Known rows, with every step that occurs:
a, y, v, c: [ -2  12   6  -4  -4   6   9  -3  -5 -14 -13  -3   4   9  -4   0   1   5
   2   4   5 -19  -8   1   5   1   2  -3   6   6 -12  16 -14 -18  12 -10
   4  -1  -3]
b, a, y, v, l, c: [ -4  13 -10  -6  -5 -10  -1   1 -15 -19  -4 -11   0  14  -3  -5  -5   7
   5 -12   9  -8 -13   7  19   9  -5  -2   3   0 -10  -6  -4  -2   6   2
   0  -3   6]
c, t, a: [ 19  -5  -2 -11  -1  -8  -5  16   4   5  -3  16  -7 -10 -11   0   5  -4
  -2   5  -4  -2  -2   3  -6 -15  -5   5 -15   1  -7  24   1  -1  -4   1
  -1  -1 -10]
a, y, v, l: [ -4  11   5  -2  -2   0   7   0   1 -23 -10   5  -6   6  -6  -2  -3  11
   3   0   6  -9 -10   3  19   4  -4  -9   1   6 -12  13 -12 -16  11  -4
  10 -10  -1]
m, c, l, v, a, y: [ -8  -2   6 -13  -2  10   3  -5 -13   1 -13   0   2  18  11 -10  -3  -2
 -12 -17   6 -13 -13   0  20  10  -3   2 -12   3  -3  -1  15   4   6   4
   5  -1   3]
c, t: [ 11  -3  -8  -8   0  -7  -2  14  -1   7   2  18  -3  -2  -2  -1   8 -12
   5   1   2  -3  -2   8   0  -8  -6   2 -19  -1  -6  13   9   3   2   2
   2  -2  -4]
c, b, y, t, l, m: [ 19   4  10 -15   0   5   7   2   2  -5   3   7   9   0   4  -9  17  15
  -8  -3  -1   7  -1  12   9  10   2 -11   1  -1 -14 -27   1 -15  14   7
   1 -19  -2]
y, t, l, m, c: [  0  -7   0 -17   1  10   0  21 -17  -9   7   7  -3   3   6  -3   7   5
  -4 -10   0   4   2  -5  12   3  -1  -3  -3  -9  -7   2  13 -10  13   0
  13 -20  -8]
b, y: [  0  10  12 -11   3   1  -3  -5  -1   0 -11   5   6   4   2  -8  12  10
   9   7  -3  -4   7   2   9   3   0  -3   6   8 -12 -12  -5  -7   6   5
  -2   1  -4]
b, y, v, c: [  3  15  16 -15  -5   4  -1   2  -5  -5 -21   3  10  10  -5  -7   2   9
  12   7   8 -24  -1  -3   4   2   4   1  11  11 -15   2  -3 -11  11   3
  -1  -4  -8]
l, c: [ -2 -15  -5  -5  -7 -10 -11   5   8  -7  -3  -3  -3  15  -6   1   0  -3
 -10  -7   7  -4  -3  13   9   3  10  -3  -1  10  -4  -7  15   8  13  -4
   3   3   0]
v, c, b, y: [ 25   5   5  -8  -3  10  13  -9  -1   6 -10  -9  18   0  -3  -5  10   2
  -8   7   8 -13  -6   7  -7   5   7   3   9   8  -8 -20  -6  -9   8  -2
  -7  -4  -1]
m, c, l: [-11  -4   7  -6   3   8   4  -9 -14   7 -12   4   3  14  12  -7   1  -2
  -8 -10   5 -11 -12  -5  15   8 -11   1 -14   0   3   2  20   3   0   7
   8   2   1]
l, m, c, t: [ -1 -14 -11  -6  -4  12   8   9   6   1  -8   4  10  18  -4   4   6  -1
   4   2   2  -5  -1   1   9  -2  -2  -3 -23 -15  -3   8  37   9   2   6
  11  -7 -18]
c, t, a, y, v, l: [ 17  -1   1 -12  -2  -7  -1  16   5  -8  -8  19 -11  -9 -15  -2   2   2
   0   4   0  -6  -8   5   5 -13  -8   1 -15   5 -13  30  -5  -9   3   0
   6  -7  -9]
t, c, b, a, y: [ 21   7  -3  -2  -3  -3  17 -16   2   0  -5 -11   6  -1   2  -5   6  18
 -11  -3   0  -3 -12   5 -16   3  -9   2  12  -3 -12  -7 -19  -9  -1  -6
 -20  -2   5]
c, b, a: [ 17  10  -7  -2   0  -7   8  -6  -2   1   9 -11  11   1   4  -6   3   8
 -10  -9   2   6 -10  12  -1  11  -3  -4  -3  -7   0 -28  -1   0  -1   8
  -9  -7  10]
t, l, c, b, a, y: [  3  -3 -12  -4  -6 -13  -1   2  -4 -18  11   0  -5   1  -9  -3   7   5
  -8 -12   1  12  -5  18  25  10   6   2  -3  -3 -13 -18   0  -9  13  -7
   5 -14   9]
c, b, a, y, v, l: [ 17  15  -5  -3  -1  -7  12  -6  -2 -12   4  -8   7   3   0  -7   0  13
  -9 -10   6   2 -15  14  11  14  -6  -8  -2  -3  -7 -22  -8  -8   4   6
  -4 -13  10]
b, y, t, c, l: [  7   6  22 -24   1   9  -3   1 -13   0 -14  11   1   3  15 -13  15  13
   0  -2   2 -11  -2  -2   1   1  -7  -4  18  13 -19  -6  -9 -14  14   4
  -4  -4  -6]
m, c, b, a, y: [  1  10  -6  -7   7   0  15 -15  -7   4  -6 -15  16  15   6  -6   5  13
 -11  -8  -1  -4  -6   3  10  17 -12  -4 -22  -7   3 -15  12   1   0   5
  -2   0   8]
c, l: [ -4  -7  12  -2  -4   8  -6  -1 -13   1  -2  15  -8   1  14  -7   1 -11
  -6  -9   8  -3 -19   3  11   0  -4   1   7   5  -4  -2   2  -2   4   8
   6   0   1]
v, a: [  8  -3  -7   1   0   1   8   9  -1   3  -2  -8  -2  -1   0 -10  -4  -1
  -5  -9   4   1  -4   0  -2  -2  13   5   1   4 -14   8 -11  -5 -10   8
 -11  -4   8]
t, a, y, v, l, c: [  7  -1  10  -8  -5  -4  -2   3  10 -23 -17   0 -11  -2 -18   1  -7  18
 -10   4  -1  -6  -8   0   8  -6   2  -3   6  12 -11  22 -15 -14   5  -6
   3  -4  -7]
l, m: [ -1 -13  -5   2  -8  13   4   7  10  -8  -1   0   5  11  -5   6   2   1
   5   4   0   3  -1   3   5  -4   7  -4   0 -12  -4  -1  20   4   3   4
   8  -8 -16]
l, v, c, b, a: [ 23   4  -4 -17 -17   2  -1   5  -1  -5   1 -15  14   9  -5  -2  -7  -6
 -13 -11  10 -12  -7  10  -3   9  13   9  11   3   1 -28   6  12  13  -7
  -8  -9   0]

Rows:
[  9   8  23 -25   4   4  -8   6  -8  -3 -13   7   1  -2   4  -9  13  17
   0   3  -5  -5   7  -4   3  -1  -2  -6  11  13 -15  -3 -10 -15  10   6
   0  -4 -10]
b, y, t, a
[  2   6  10 -12   3   7   9  -2  -8  -9  -6   0  -4   2  10  -4  14  13
  -7  -1  -5  -5  -2   0  -1  -1  -9  -8  10   5 -15   8 -21 -20  14 -10
  -1   0  -2]
a, y, t, c
[ -5  -5   5 -13  -3   9   1  -1 -13   4 -12  -1   3  18  11 -10  -6  -5
 -12 -18   8 -12 -13  -2  16  10  -1   5 -11   2   0  -3  21   8   3   7
   4  -2   3]
m, c, l, v, a
[ 16 -11   8 -18  -6  -9  -8   5  11  -7  -7  -1   3  12  -4  -6   9  12
 -20  -7   4  -3  -4  18   8   8  10 -11   2  16 -12 -20   9  -2  19   1
   0  -5  -1]
l, c, b, y, t, a
[ 31   3  10 -16  -3  12  11  -2  -3   4 -12  -9  14  -4  -3  -6  10   6
 -13   7   6 -13  -6   3 -11   2   6   2  13  10  -9 -14  -9 -13   9  -2
  -8  -5  -4]
v, c, b, y, t, a
[ 13 -18 -12  -7  -7 -11  -7  13  10 -15  -3  11 -13   1 -14  -4  -4  -5
  -6  -7  17   0 -14  16  25   3  -1  -4  -9  13  -7  -5  16  10  11   3
  10 -15   0]
v, l, c, t
[ -3  16  -7 -11   2  -3   2   2 -25  -8   3 -12   2   7  12  -6   7   7
   3 -11  -2  -1  -4   2   8   6  -9  -3   5  -4  -8 -11 -12  -6   4   2
  -3   3   5]
b, a, y, t
[ -3  17  -8 -11   2  -4   2   3 -28 -12   7  -9   0   4   9  -6   8   7
   4 -12  -2   4  -3   2  13   7  -9   0   5  -7 -10 -12 -14 -10   4   1
  -1  -2   6]
b, a, y, t, l
[  2  -6  10 -11 -12   8  -6   5 -10  -7  -2   9  -8   8  13 -11  -4 -11
 -11 -20   9  -6 -19   9  17   3   8   5  12  10 -13  -8  -2   1  10   5
   3  -5   4]
c, l, v, a, y
[ 11  12  16 -19  -5   1  -3   8  -3  -4 -23   9   8   5 -10  -6   4   8
   9   9   6 -25  -1  -3   1  -3   3   3   6  12 -18  13  -4 -13   9   2
  -1  -4 -12]
b, y, v, c, t, a
[  3  -1   3 -16   3   3  -3  20 -20  -8  12  10  -9  -6   7  -5   6   2
  -4 -11   0   6   1  -3   8   2  -2  -2   5  -2  -7   1  -2 -13  12  -2
   8 -17   0]
y, t, l
[  8  14  13 -18  -4   2  -1   7  -5  -2 -20  10   9  10  -6  -8   5   5
  13   7   9 -25  -1   0   4   0   2   2   4  11 -17   8   1 -11  12   3
   0  -5  -9]
b, y, v, c, t
[ -2   7   6 -17   0   4   1   7 -13 -17   5   5  -6   1   7  -4  11   7
  -5  -7  -6   3   2   5  17   4  -2  -6   5   2 -13  -2 -15 -18  20 -11
   8  -9   0]
a, y, t, l, v
[  9   7  10 -12   3   6  12  -4  -5  -8  -3   0  -1   1  11  -5  15  16
 -12  -2  -5  -3  -5   3  -2   2  -9 -10   9   5 -15   2 -22 -21  15  -9
  -2  -3   1]
a, y, t, c, b
[ 21  -2  10 -17   1   5   7   8  -6   3   1   1   0  -2  12  -7   7  13
 -16  -8   3  -5  -7  -2 -18   1  -7  -6  12   4  -8  -1  -7 -11  11  -3
  -8 -11  -1]
y, t, c, b
[  9  -3 -13  -7  -1 -10  -2  19  -7   0  10  24  -9  -9  -7  -1   9 -12
   7  -2   0   6   0   9  11  -7  -5   8 -20  -6 -10  14   5  -4   4  -2
   6 -11  -3]
c, t, l
[  5  -2 -10  -8 -10  -4  -3  15  -6 -14  11   3  -9  -5  -9  -5  -6  -3
  -3 -16   1  10   1   5  18   4  16  13   3  -4 -12  -6  -4  -3   5  -6
   1 -21   6]
t, l, v, a
[  8 -15  -9   1  -7   8   4   7  11 -19  -2   5  -6  -1 -11  -1  -6   3
   2   1  12   6 -11   5  21   1   0  -6   1  -2  -3  -7  15   5   3   8
  13 -22  -9]
v, l, m
[  0 -13  -6  -7  -3  13   9   7   8  -3 -12   3   7  16  -8   4   8   5
   1   6  -4  -4  -1   1  10  -5  -2  -4 -21 -13  -6  14  28   3   2   2
  12  -6 -21]
l, m, c, t, a, y
[ 11  -9 -10  -6  -8 -15  -6   1   6  -6   3 -11   5  16  -3  -3   2   3
 -17 -14   8   0 -10  21   9  11   8  -6  -3   5  -5 -26  15   8  12   2
  -3  -1   8]
l, c, b, a
[  3  10  -4 -12   8   1  14  -9 -12   4  -4 -13  15  14  10  -8   7  13
 -13 -11  -1  -5  -5   1  10  17 -12  -7 -20  -6   1 -15  11  -2   3   6
  -1  -3   7]
m, c, b, a, y, t
[ -4 -16   8  -1  -9  17  -2   3  -6  -5  -2  16  -4   9  11  -2   3 -10
  -2  -6   9  -1 -20   5  14  -3   1  -1   8  -4  -7  -2  17   1   5  11
  12  -5 -10]
c, l, m
[  7   2  10  -5   1   0   2  -5   7 -11 -11  -3  -7  -9 -10   3   3  16
  -9   9 -13   1   0  -4  -1  -9  -1   0   5   5  -8  17 -24 -15  -3  -7
  -1   4  -6]
t, a, y
[ -3   7   9 -12   5   6   4   2 -11  -9  -1   2  -3   4  12  -4  14   8
  -5  -2  -5  -1   1   2   8   2  -6 -11   3   5 -11   3 -15 -17  14  -6
   6  -1  -1]
a, y, t
[  8   2  -3 -13 -12   1  -2  10   4 -11   0  -9   0   8  -2  -6  -8  -1
  -9 -16   3  -4  -1   9   8   4  18   5   6   8 -12  -8  -7   4   8  -4
  -6  -8   4]
l, v, a, y
[  8 -14  -3 -15 -10 -15 -13  17   9 -10 -10   9  -8  12 -15   2   2  -2
  -9  -4   5 -12  -7  15   9  -6   6  -2 -11  13 -14  17  13   2  15  -6
   5   1  -7]
l, c, t, a, y, v
[ 15   5   3 -11 -10   0   2  19  -4  -4 -16   6   3   5 -15   1 -11  -4
   2   3  15 -29 -12  -5  -9  -8   5   8   0   5  -7  32   4  -7   5  -3
   0  -8 -10]
y, v, c, t, a
[  4   3  10  -6 -11   9   1  10 -12  -6 -15   5   3  10  -3  -2 -12  -7
   0  -3  20 -29 -20  -5  -1  -1   6   6  12   7  -6  19   4  -8   9   0
   3  -6  -4]
y, v, c, l
[ 12  -3 -12 -14  -8 -11  -7  22  -4  -4  11  23  -8  -6  -9  -1   4 -13
   4  -8   1   4   1  12  12  -5   0  10 -17  -6  -9   6  10   3  10  -5
   7 -15  -3]
c, t, l, v
[  5   7   4  -5  -9   4   4  11  -5  -6 -14  -2   6   9 -10   1 -13  -2
   3   1  17 -28 -11  -7  -7   0   8   5   7   4  -4  20   3  -7   8  -3
   0  -7  -5]
y, v, c
[ 13   1   1 -19 -12   3   0  13   0 -10  -2  -9  -2   8   2  -8  -6   3
 -13 -17   4  -7  -3   5   0   3  15   5  12   9 -16  -4 -10   0  11  -7
 -10 -10   3]
l, v, a, y, t, c
[ 20  12  10 -10  -1  -2   9  -1   9  -2  -6   2  11   4  -1 -12   5  16
  -7  -3   4  -5  -7  11   4  10   7  -8   0   6 -15 -14  -5 -14   7  11
  -7 -14   5]
c, b, y, v, a
[  6  -1   4 -23  -4   3  -9  25 -17 -11  13   8  -8  -2   6  -4   1   1
  -7 -17   2   5   2   0  10   4   3   1   7   0  -5  -6   3  -6  18  -6
   8 -20  -1]
y, t, l, v
[ 14  -1   0 -16 -17   6  -5   8   0  -5  -3 -10   8   9  -7   2  -9  -9
  -7  -7  10 -15  -2   6  -3   3  14  11  12   7   2 -15   7  12  13 -11
  -3  -5  -4]
l, v, c
[ 21   7  -3 -17 -16   3   1   1  -2  -8   0 -16  13  10  -3  -2  -4  -3
 -13 -10   8 -11  -7  12   1   9  13   7  11   5  -2 -27   0   8  15  -9
  -7  -7   1]
l, v, c, b, a, y
[ -9  13   7  -3  -2   0   6  -2  -2 -16  -9   2  -1  10  -2   0   1   9
   4   1   0 -11  -5   2  11   2  -2  -7   0   3 -12  17 -13 -17  11  -5
   6  -2  -2]
a, y, v
